What can hang from each mark:
dumu: kimum meto
fikora: kimum mamen
meto: dumu
loridom: dumu meto
mamen: fikora kimum zofevik
soral: mamen
zofevik: kimum mamen
kimum: fikora gibop loridom mamen zofevik

Every row comes from one small tree of marks. The marks that hang from a mark follow it in brackets, in alphabetical order. Every link used is in the known rows. Which tree was each row made from?
In the rows, zero is written as 128.
Known rows:
kimum[fikora gibop loridom[dumu[meto]] zofevik]: [116 112 109  95 143 139 136  98 100 126 159 123 148 145 115 163 177 163
 146 131 123 119  88 221 121]
kimum[fikora zofevik]: [120  89 106  78 142 150 107  97 133 135 156 165 138 157 162 132 126 126
 128 131 147 120 141 178 110]
kimum[fikora mamen]: [149  82 141  68 130 154 104 103 100 132 158 138 115 130 134 116 143  92
 103 113 140 161 137 146 113]
loridom[meto[dumu]]: [141 116 116 131 111 129 129  71 112 123 102 180  64 106 123 131 171  80
 107 136 111  98 151  42 102]
kimum[gibop mamen]: [117  92 141  94 108 157 125  83 113 139 148  86 102 108 106 121 149  96
  94 119 101 171 131 130 123]
loridom[dumu[kimum meto]]: [127 103  90 154 129 126 127 126 130 151  66 174  45 118 131 101 190 127
 103 148 126 120 142 184 210]
soral[mamen]: [111  83 122 128 118 132  98  92 152 135  92 166  46  42 122 107 160  84
 109 144 136 128 160 147 117]
kimum[gibop loridom[meto] mamen[fikora] zofevik]: [153 172 148 152 148 155 141 129  90  89 183  88 129 153  93 150 170 109
 132 112  82 135  94 105  64]
zofevik[kimum]: [120  80 122 142 111 140 113  70 147 148  73 172 121 130 202  90 121 111
 113 131 126 128 152 105 143]
soral[mamen[kimum zofevik]]: [116 140 117 136 129  87 120 179 183 133  67 159  78  45 108 132  59 133
 109 159 140 100 157 131 136]
meto[dumu[kimum[zofevik]]]: [125 109 107 131 114  96 116 164 139 143 113 181 122 124 176 112 131 152
 113 149  93 128 149 127 170]
meto[dumu]: [122  82 122 121 100 120 104  83 134 141  98 182  87 106 146 127 163 113
 106 145 120 122 162  99 129]
mamen[fikora kimum[gibop loridom[dumu[meto]] zofevik]]: [128 146 120 185 133 110 144 174 136 116 112 108 137 149 112 158 177 169
 154 141 127  94  99 223 157]
mamen[kimum]: [124  90 111 131  93 113 116 121 157 148  67 175  86 111 148 107 123 108
 110 131 155 102 158 147 151]
fikora[kimum[loridom[dumu] mamen]]: [121 111 129 149 107 111 138 117  90 132 115 132 186  84 165 117 153 134
 123 122 115 130 112 146  94]
dumu[kimum[zofevik[mamen]]]: [105 120  94 160 126 124 117 161 112 171 115 156 128 131 171  80 101 112
 106 132 139 145 152 136 163]
dumu[kimum[fikora gibop mamen] meto]: [163 111 142  66 130 154 115 135 106 128 161  91  90 149  80  94 153 113
 113 105 117 191 115 168 188]
loridom[meto[dumu[kimum[fikora[mamen] zofevik]]]]: [130 153 131  76 148 118 138 181  96 101 175 140 173 158 142 111 109 101
 136 114 100 132 132  76 120]
fikora[kimum[gibop] mamen[zofevik]]: [ 51 157 133  94 135 146 134  91 164 127 145  80 198 144  96 123  45 139
 139 122 127 144 144 101  84]
mamen[fikora kimum[gibop loridom zofevik]]: [134 136 136 163 116 116 125 171 160 119 135 115 142 161 138 148 132 158
 162 125 134 107 118 176 128]
mamen[kimum[fikora] zofevik]: [145 132 116  89 138 108 116 161 168 139 116 163 123 141 131 147  54 144
 123 141 175 106 151 137 143]
dumu[kimum[fikora] meto]: [157  93 108  89 131 146  94 118 141 140 105 187  51 165 118  88 157 116
 123 121 155 134 144 178 185]
meto[dumu[kimum[loridom]]]: [153  89 128 141  83  91 103 149 134 139  92 207  74 112 167 104 168 148
 120 133 105 129 145  90 159]

Which tree is each row?
[117  96 134  67 131 147 104 146 133 135 150 152 125 163 145  89 124  94
 128 107 154 165 152 142 157] -> dumu[kimum[fikora[mamen]]]
[123  98  94 152 121 132 117  70 114 137  68 198  58 107 116 131 207 141
 119 142 125  99 120 183 127] -> kimum[loridom[dumu[meto]]]
[171 151 151  65 139 116 159 187  73 105 212  64 168 134 119 130 127 108
 117 115  75 164 106  75 137] -> loridom[meto[dumu[kimum[fikora gibop mamen zofevik]]]]
[180 172 162  67 139 118 145 141  81  92 201  92 143 115  75 174 112 140
 123 121  85 142  99  24  71] -> kimum[fikora gibop loridom[meto[dumu]] mamen[zofevik]]
[137 181 143 192 135 127 139 136  78 113 179  92 162 144 116 146 166 102
 147 120 118 120 114  50  74] -> kimum[gibop loridom[meto[dumu]] zofevik[mamen[fikora]]]
[129 112 123  89 134 102 122 180 151 124 130 143 138  71 148 122  86 117
 130 137 156 110 137 194 130] -> soral[mamen[kimum[fikora zofevik]]]
[141 150 154 173 140 139 120 126 176 121 124 117 154 165 160 152 101 171
 149 136 121 130 124  86 125] -> mamen[fikora zofevik[kimum[gibop loridom]]]
[154 138 119 159 119 102 163 167  59 139 127 135 151 104 151 128 137  79
 133 106 193  90 115  96 120] -> zofevik[mamen[kimum[fikora loridom[dumu meto]]]]
[103 148 140  62 149 163 142  98  88  94 205 102 167 169 103 136 129 106
 155  92 109 128  98 111  39] -> kimum[fikora[mamen] gibop loridom[meto] zofevik]
[156 105 113 120 118 105 127 144 115 129  83 177 106 125 128 134 164 145
 140 126 170  95 110 205 158] -> mamen[kimum[fikora loridom[dumu[meto]]]]
[ 94 139 136  76 159 130 153 180 137 134 190  66 178 143 126 153  87 138
 131 126 138 169 138 138 175] -> loridom[dumu[kimum[fikora[mamen[zofevik]] gibop]]]
[ 67 134 120 111 125 132 119 102 128 116 125 163 214 149 153  94  88 150
 155 109 113 115 122 153  49] -> fikora[kimum[loridom zofevik] mamen]
[115 173 156 163 138 122 115 146 185 106 139  98 145  88  94 150  95 157
 166 137 143 122 129 120  74] -> soral[mamen[fikora[kimum[gibop loridom]] zofevik]]
[153 194 129 193 142 107 172 185 140 108 129  92 120 124  97 196 125 142
 147 140 141  74 115  98 124] -> mamen[fikora kimum[gibop loridom[dumu meto]] zofevik]
[108 113 124 190 118 129 146  86  79 157  87  95 162 109 156 101 159 123
 125 118 129 147 101 122 163] -> zofevik[kimum[gibop loridom[dumu[meto]]] mamen]
[116 179 123 182 156 131 137 121 154 114 122 106 159 154  86 166 137 184
 163 143 143  99 113 164 111] -> mamen[fikora[kimum[gibop loridom[dumu[meto]]]] zofevik]
[129 118 141  82 146 145 132  99 162 136 153  94 179 155 164 145  58 146
 129 134 139 150 136  94 140] -> mamen[zofevik[kimum[fikora gibop]]]
[116 141 115 159 144 122 150 100 137 133  82 126 147 121 133 149 111 191
 127 149  96 119  97 126 152] -> mamen[zofevik[kimum[gibop loridom[dumu[meto]]]]]
[140 125 122  84 156 131 152 177  83 127 180  63 158 137 114 128 149 144
 113 125  95 173  93 220 195] -> loridom[dumu[kimum[fikora gibop mamen zofevik] meto]]
[163 167 130 221 118 120 129 161 101 122  97 156  99 137 122 107 141  71
 141 110 186  89 137  64 106] -> zofevik[mamen[fikora kimum[loridom[meto]]]]
[104 106 129  93 128 150 131 103 106 133 166  83 140 118 117 131 124 123
  98 129  77 167 118 159 112] -> kimum[gibop mamen zofevik]
[102 106 126 146  93 123 136 123 123 168 113  84 126 106 125 101 104  83
 114 119 171 141 149 113 163] -> zofevik[mamen[kimum[gibop]]]
[124 149 160 168 157 132 122 144 196 116 126  80 136  89 138 143  88 127
 135 152 125 148 145  95 142] -> soral[mamen[fikora zofevik[kimum[gibop]]]]
[113 116 100 161 117 123 124  75 120 135  65 178 133 115 132 112 171 154
 140 129 141  89 119 181 107] -> fikora[kimum[loridom[dumu[meto]]]]
[144 161 141 164 124 111 123 178 184 120 119 121 110 149 105 167  96 166
 148 140 152 109 133 129 133] -> mamen[fikora kimum[gibop loridom] zofevik]
[185 152 190 171 116 127 145 134  88  87 151  80 170 131 145 132 172 105
 136 110  74 151 100   7 104] -> zofevik[kimum[gibop loridom[meto[dumu]] mamen[fikora]]]
[139 114 127  99 154 139 115 109 161 140 118 161 166 152 187 129  52 148
 121 141 149 127 146  96 129] -> mamen[zofevik[kimum[fikora]]]
[127 159 134 151 135 122 127 166 193 130 124  96 113 155  99 163  83 139
 136 145 159 116 152 131 157] -> mamen[fikora kimum[gibop] zofevik]
[130  98 150 105  99 147 117  90 103 130 145 108 102 106 110 126 165 123
 109 110  93 165 110 128 101] -> kimum[gibop loridom mamen]
[122 108 109 119 112 145 117  95 149 148  95 131  34 146  90  92 162 120
 119 126 118 145 138 162 192] -> dumu[kimum[gibop] meto]
[ 85 196 133 112 138 145 155  90 132 100 143 100 175 145  73 131  60 132
 154 105 115 110 114  45  30] -> fikora[kimum[gibop loridom[meto]] mamen[zofevik]]
